Every row comes from one small tree of marks. Brackets hold a mark, then the marks that hang from it, in alphabetical order. Every link used is in the known rows. Which tree was each row made from?
Known rows:
{roku nudov}: 1 -8 7 -10 -2 23 2 -3 -7 -2 1 6 3 -2 5 -18 -6 0 -7
{nobo {butasil kurob} {lato nudov}}: 0 -9 2 -5 -11 9 -10 -5 -10 -7 13 3 -3 -8 10 -20 13 0 -1
{nudov leno roku}: -6 -8 -1 -10 -1 37 -23 -4 -1 -1 4 8 2 -3 -1 -7 8 -9 1
{kurob {butasil {nudov leno roku}} {lato nobo}}: -7 2 1 -12 -7 33 -24 4 -4 -6 -2 17 -4 -17 9 -18 14 4 -17
{nobo butasil {lato kurob {nudov leno roku}}}: -7 -13 5 -6 -16 25 -20 -7 -9 -4 16 3 0 -6 5 -32 16 -13 -6
{nobo {lato {nudov leno}}}: -2 -12 -1 -7 -5 16 -13 -5 -8 -10 11 7 0 -14 4 -15 7 -8 2
{kurob butasil {lato nobo nudov}}: -7 -2 8 -8 -6 5 -7 -2 -7 -5 -2 0 -7 -20 15 -16 5 0 -19
{nobo {butasil {nudov leno}}}: -2 -6 2 -8 -7 15 -15 -3 -6 -13 10 9 4 -7 10 -26 11 -3 2
{butasil {kurob lato} nudov}: 2 0 -11 -14 0 24 -16 -4 -6 -3 -7 17 -7 -8 9 -11 8 21 -6
{nudov roku}: -4 -6 2 -10 1 24 -20 -5 -1 4 2 3 3 4 0 -6 4 -6 -3
{kurob {butasil nudov} lato}: -4 1 4 -12 -3 12 -16 2 -5 -2 -4 12 -5 -10 10 -11 6 11 -16
{lato {kurob {butasil nudov}}}: -2 -7 2 -12 -8 15 -13 -4 -2 -4 -3 6 2 -5 8 -29 10 2 -17
{nudov leno}: -4 -8 -1 -9 1 17 -11 -4 -2 -10 3 5 0 -10 4 -9 5 -8 3
{nobo butasil {lato {nudov roku}}}: -4 -10 8 -5 -10 13 -18 -4 -9 -1 17 1 2 -1 5 -20 10 -10 -2
{lato {kurob butasil} nobo {nudov leno}}: -7 -11 4 -8 -14 20 -9 -8 -4 -13 1 -3 1 -23 13 -37 13 -11 -18
{butasil {kurob {lato nobo nudov}}}: -2 -3 -6 -10 -2 16 -8 -7 -8 -4 -5 4 -8 -17 13 -13 7 9 -9
{leno nudov}: -2 -4 2 -12 1 16 -3 -4 0 -4 0 3 10 -3 7 -12 3 -9 -1
{butasil {nudov leno}}: 0 -7 -7 -11 -1 25 -17 -4 -4 -13 3 13 5 -10 6 -19 8 2 2

Which tree is each row?
-9 -11 4 -7 -17 30 -16 -11 -7 -8 9 -4 3 -13 11 -41 15 -15 -11
{lato kurob {nobo butasil} {nudov leno roku}}
4 -4 -5 -9 -10 9 -14 0 -9 -10 11 15 -1 -4 9 -23 15 7 0
{nobo {butasil kurob nudov} lato}
-6 -3 1 -9 -2 19 -15 -6 -8 1 -1 1 -4 -12 9 -14 3 -1 -11
{kurob {lato nobo {nudov roku}}}
-5 -3 6 -6 -6 -2 -3 -5 -11 -8 4 -4 -5 -16 17 -22 4 -3 -9
{kurob {lato {nobo butasil} nudov}}
2 -5 -6 -9 -11 20 -18 0 -9 -15 13 18 -3 -10 9 -24 19 4 2
{nobo {butasil kurob {nudov leno}} lato}
-5 2 6 -8 -3 -11 -2 0 -8 -8 1 0 -7 -12 15 -15 4 -5 -7
{kurob {lato {nobo butasil}}}
0 -2 1 -7 -7 1 -2 -3 -5 -11 3 1 -2 -10 14 -21 11 -4 -4
{lato {nobo {butasil kurob}}}
-5 -6 -6 -10 -2 31 -15 -7 -6 -3 -3 8 -10 -17 9 -8 8 10 -5
{butasil {kurob {lato {nudov leno}}}}
-2 -6 -6 -12 -3 43 -29 -4 -3 -6 4 16 6 -4 1 -18 11 1 0
{butasil {nudov leno roku}}
-6 1 5 -12 -3 28 -25 3 -4 4 -3 14 -3 -5 7 -10 9 10 -17
{kurob {butasil {nudov roku}} lato}
-5 0 -4 -11 -8 41 -26 -2 -6 -3 3 18 -6 -7 9 -18 17 11 -5
{nobo {butasil {kurob lato} {nudov leno roku}}}
-1 2 -6 -11 1 9 -6 -3 -6 -5 -7 7 -10 -14 11 -7 6 8 -8
{butasil {kurob {lato nobo}}}
-1 -5 -13 -14 -4 56 -31 -5 -2 -4 0 21 2 -6 2 -15 16 11 -2
{butasil kurob {nudov leno roku}}
-4 2 0 -11 -6 17 -14 4 -6 -13 -3 14 -5 -22 13 -19 11 5 -14
{kurob {butasil {nudov leno}} {lato nobo}}
-6 -15 -2 -9 -7 26 -12 -13 -5 -7 2 -1 1 -12 7 -29 7 -7 -6
{lato kurob {nudov leno}}
